Every row comes from one small tree of marks. The marks that hang from a mark follow it in brackets, in alphabetical order. Every link used is in the known rows. Which tree was each row made from?
Known rows
D{M{H{S{C L}}}}: [  8.5   3.0   0.5   6.2   6.3   5.3  29.0 -11.9   8.4   4.4  13.1   7.5
  -1.2   2.1 -10.0   8.3 -18.4 -37.1  -2.7   0.5   5.8]
Q{M{D H} S{L}}: [-12.3  -0.1   4.1   9.5  13.5 -10.4  58.7  -7.5   8.8   4.5   0.5   6.0
 -21.7  11.8 -20.8  13.0 -19.6 -38.4  -8.1  -9.0   8.3]
S{C D L{M} Q}: [-16.0   0.6  -1.9  12.0   3.8 -14.4   8.1 -11.5  13.9  13.8  22.2   4.0
 -18.8  -8.8 -16.4  29.3 -15.9 -39.8  -6.9  -5.7   7.1]
L{M{Q{S{C D}}}}: [  9.6  -3.7  16.1   6.4   2.9 -10.9  55.4 -15.2   4.9  15.4  17.9  -5.3
 -12.6   0.5 -17.3  14.9 -12.9 -31.7  -5.1  -1.2   5.5]
H{S{L}}: [  1.1  -0.6 -10.1   2.9   4.0   6.0  13.9  -5.4  10.6   7.0   4.7   8.3
   3.4   0.4  -7.2   3.5 -12.5 -12.2 -11.8   0.3   1.9]
L{S{D}}: [  1.9  -3.0  -2.8  -4.1  11.0 -15.2  35.1 -12.3   2.4   4.9  19.3  -5.6
   1.6 -12.3 -12.3  16.9 -13.9 -17.0  -9.5   0.2   1.8]
M{D H{S}}: [ 14.6  -8.5  -3.3  10.4   7.5  -9.8  48.6 -14.0  -3.9  13.8   8.5   3.9
   1.4  -3.6 -14.0   9.7 -20.9 -27.0  -8.3  -3.7   8.8]
D{M{H{S} Q}}: [ 18.5  -5.1  11.8   9.2   4.8 -14.7  61.5 -17.1  -2.1   8.1   8.2   3.7
   4.4   1.6  -9.9   1.8 -18.1 -35.0  -3.5   5.1   0.0]
Q{S}: [  8.7  -3.1   2.3  -4.7   9.2  -3.6  24.4  -3.8   6.3   9.1   3.6  -3.6
  -8.1   4.1 -15.0  -3.6 -15.7 -15.4 -13.1  -2.2  -3.1]
Q{M S{C D}}: [ -4.0  10.5  15.1   7.2  12.5  -3.2  34.8   0.8   8.6  16.7  15.7  -4.8
 -12.5   4.9 -16.6  16.8 -18.0 -34.6  -4.1 -11.4  -0.4]
Q{M{D} S{C}}: [ -0.6   6.4  18.8   6.8  10.3  -5.6  60.0   3.9   6.8  18.5   9.9  -1.8
 -17.8   8.8 -18.2  14.2 -16.3 -34.3  -5.9 -10.5   3.9]
D{M{Q}}: [ 11.2  -6.5  14.0  -0.9   3.8 -16.3  60.5  -7.4  -0.5  11.8  11.7  -4.2
  -3.1  -0.3 -12.2   0.0 -12.1 -31.7  -7.8   6.0  -2.4]
M{Q}: [  9.1  -7.9   3.0  -2.4   2.5 -13.5  51.8  -7.1  -1.5  19.1   1.9  -0.7
  -4.3  -2.4 -16.0   1.5 -12.3 -16.4 -12.0   0.0  -0.8]
H{S{C D Q{M}}}: [ -5.1  11.0  11.3  20.1   7.8 -15.5  15.5  -1.1   7.0  21.7  16.2   5.6
   0.3  -4.4  -8.4  24.4 -20.1 -35.6  -3.1  -9.1  -4.6]
D{M{Q{S{L}}}}: [  2.3  -2.6  12.7   2.9   2.8  -7.2  63.2 -10.9  11.9   3.5   2.9  -2.1
 -15.0   9.6 -13.7  -1.6 -11.5 -36.3  -8.0   4.8   0.1]
L{S{C D Q}}: [ -4.1   4.5   2.5   5.0   8.4 -20.6  26.4 -11.2   7.6  12.6  16.4  -0.7
  -7.7 -13.4 -14.1  27.1 -17.8 -29.1  -6.7  -4.8  -0.2]
D{M}: [  9.6  -5.2   7.3  -6.0   9.3 -10.8  31.4  -2.5   0.8   7.6  20.0  -4.6
   0.2  -2.7 -10.4  -0.9 -13.8 -27.5  -9.1   5.1  -3.2]
L{M{D H{S{C}}}}: [ 17.3  -7.1   5.6  10.4   6.1  -8.1  46.3 -15.6  -2.6  13.5  23.6   5.1
  -0.7  -3.7 -14.2  18.2 -18.3 -29.8  -3.9  -1.8  13.7]
H{S{C Q{M}}}: [ -0.9  10.1  11.9  13.7   7.4 -12.1  13.7   3.6   6.4  20.1   8.6  11.1
   1.3   0.6  -7.7  15.6 -18.9 -25.9  -5.0  -6.6  -7.0]
S{L}: [ -6.4  -4.5 -13.5  -6.3   6.2   1.0  15.9  -3.3   9.3   8.4   5.9   3.9
  -8.3  -1.7 -14.6   4.0 -11.9 -14.7 -14.4  -1.6   3.5]
Q{M S{D L}}: [-18.3   5.5   4.6   7.2  12.9  -6.1  31.2  -2.5  14.6   4.8   9.6  -0.7
 -15.6   7.4 -15.5  13.8 -15.4 -32.9  -8.5  -8.1   0.6]

Write each row's tree
[ -1.5  -5.0   6.3   5.3  14.6 -21.4  55.9  -3.2  -6.3  15.3  12.5   3.2
  -6.7  -0.4 -19.1  14.4 -19.9 -33.3  -7.7  -7.5   5.6] -> Q{M{D H}}
[ 13.3 -14.1   6.2   0.7   6.5 -21.8  50.5 -18.2  -6.7  10.6  14.1   4.2
  -3.3  -2.6 -18.4   8.3 -16.2 -23.7  -7.8   2.5   5.1] -> L{M{H Q}}
[ -9.1  -4.4   8.4  12.4  13.9 -36.7  42.2  -4.0  -3.1  16.7   7.2   7.0
 -12.3  -2.3 -18.7  17.6 -23.1 -39.5  -8.5  -8.2  -1.3] -> S{Q{M{D H}}}
[ -6.1  -1.4   0.9   7.7  -0.7  -2.2  45.3 -14.8  10.3  15.9  20.1   0.1
 -15.9  -5.2 -18.2  25.7 -10.3 -36.0  -5.3  -3.3  13.2] -> S{C D L{M{Q}}}
[  4.4   3.3   9.7  13.3  10.6  -8.7  54.4  -3.7  -1.9  18.7  12.5   7.7
  -1.6   2.0 -14.5  19.0 -20.9 -34.4  -2.6  -9.3   7.0] -> Q{M{D H{S{C}}}}
[  3.9   3.4  -0.1  -3.2   8.6  -5.9  36.5 -10.3   5.5  11.2  20.4  -4.7
  -1.9 -11.7 -14.1  23.1 -14.5 -20.8  -6.3  -3.6   5.7] -> L{S{C D}}
[ -9.6  -7.6  -7.5   2.0   7.0  -7.8  17.7 -12.6   8.2   5.2  25.4  -1.4
  -8.2  -7.7 -14.4  18.2 -11.7 -26.9 -10.3  -0.2   8.6] -> S{D L{M}}
[ 14.6  -3.2   2.1   9.4   8.4  -6.3  20.7 -17.5  -0.8  11.1  28.2   3.4
   4.8  -6.9 -12.5  19.5 -19.6 -28.7  -2.7  -2.3   8.6] -> L{M{H{S{C D}}}}
[ 12.4  -3.9  19.2   1.7   4.5 -13.8  65.4  -9.5   5.1   7.3   6.2  -5.7
  -9.6   7.2 -13.3  -3.9 -13.4 -33.6  -7.4   5.2  -3.5] -> D{M{Q{S}}}
[  3.0   6.2  -8.0   3.5   1.3  16.2  14.3  -3.5  13.6  13.6   6.3   8.9
  -0.8   0.2  -9.0   9.8 -13.1 -16.2  -8.1  -3.8   5.5] -> H{S{C L}}
[ -2.0  -7.1   4.6   8.2  -0.4  -8.5  83.4 -12.8  10.1  12.7  -6.3  -1.2
 -24.3   7.3 -20.1   6.4 -11.3 -30.9 -12.1  -3.0   9.3] -> M{D Q{S{L}}}
[-11.2   6.8   7.1  15.7  13.4 -25.3  20.3  -5.7   1.7  22.2  14.4   3.7
 -12.8  -7.1 -19.4  28.9 -25.4 -46.4  -2.8 -14.3  -0.6] -> S{C D Q{M{H}}}
[  0.8   1.8   3.9  12.0  14.9 -14.7  28.0  -6.6  -2.5  11.5  15.8   4.9
   7.1  -1.5 -11.6  15.4 -21.8 -29.6  -4.0  -7.0  -0.6] -> Q{M{H{S{D}}}}
[ 10.7  -0.6   6.4   9.5   7.0  -7.4  27.3  -9.3   3.5   8.4  24.3  -5.1
   9.7  -5.8  -4.6   8.0 -15.8 -31.5  -5.1   3.0  -1.2] -> H{S{D{M}}}
[ -2.2  -4.9   0.3  -2.5   7.6  -1.5  22.7  -9.0  13.7  -0.6  10.3   2.5
 -14.1   7.0 -14.6   3.4 -12.1 -19.0 -12.0   1.4   3.6] -> Q{S{L{M}}}
[ 13.5  -8.5  10.2   1.8   6.8 -19.3  63.1 -14.9  -4.2   9.5   9.8  -0.7
  -3.9   0.0 -16.1   2.3 -17.7 -37.9  -5.5   3.6   0.8] -> D{M{H Q}}
[ -2.3  -0.3  10.0   5.5   8.9 -26.5  26.8 -15.3   6.1   7.0  30.2   1.0
  -6.4 -13.4 -12.8  31.8 -15.6 -29.9  -4.3   0.0   2.8] -> L{M S{C D Q}}
[ -9.3   4.0 -12.1   2.4   3.9   8.5  17.6  -6.4  13.1  17.2  15.0  -1.8
 -14.1  -7.3 -17.6  20.6 -14.0 -30.7  -8.7  -9.0  10.2] -> S{C D L}
[-20.1  -2.6 -11.3   9.7   6.6 -19.4   7.0  -9.5  12.2  11.4   8.0   2.0
 -15.7  -9.0 -15.5  18.4 -17.0 -33.9 -12.7  -5.9   0.9] -> S{D L Q}
[  2.9   5.9   2.6  16.7   3.9 -10.2   8.4  -7.7   7.8  22.1  13.6   2.3
   0.0  -9.1  -9.2  19.7 -19.9 -30.9  -6.0  -7.1  -2.0] -> H{S{C D Q}}
[ 11.7  -3.0  14.5  -3.6   2.9 -14.2  64.4 -14.6   1.8   8.3  20.5   3.3
  -3.0  -4.8 -13.9  20.0  -9.2 -16.9  -4.6   5.0   6.0] -> L{M{Q} S{C}}
[ -9.1   4.5  14.3  11.3   8.6 -23.0  41.0   5.1   3.3  25.9  11.5   4.8
 -16.0  -2.5 -17.2  22.5 -18.5 -38.2  -6.7 -10.5  -0.3] -> S{C Q{M{D}}}
[  5.1  -8.9  11.7   1.8   6.3 -27.3  65.6 -21.1  -0.7   3.5  25.7  -3.1
  -0.2 -10.1 -13.0  22.7 -10.0 -22.6  -5.9   6.2   5.2] -> L{M{Q} S{D}}
[-13.2   8.4  10.5   7.5   7.9   2.5  57.9   2.1  15.2  13.2   5.1   3.2
 -24.7  11.7 -19.1  16.9 -14.2 -36.4  -6.7 -10.6   8.7] -> Q{M{D} S{C L}}
[  4.0   1.5   5.1   6.4  14.6 -12.3  27.2  -3.2  -2.7  10.5   9.7   9.5
   8.0   2.3 -10.9   8.7 -20.7 -22.3  -5.7  -4.7  -2.3] -> Q{M{H{S}}}
[  8.2   1.8  13.6   6.9   1.9  -8.3  58.9 -10.5   3.0  20.7  21.6  -9.6
  -8.4  -6.1 -15.2  16.3 -14.2 -44.8  -2.4  -2.1   4.4] -> S{C D{M{Q}}}
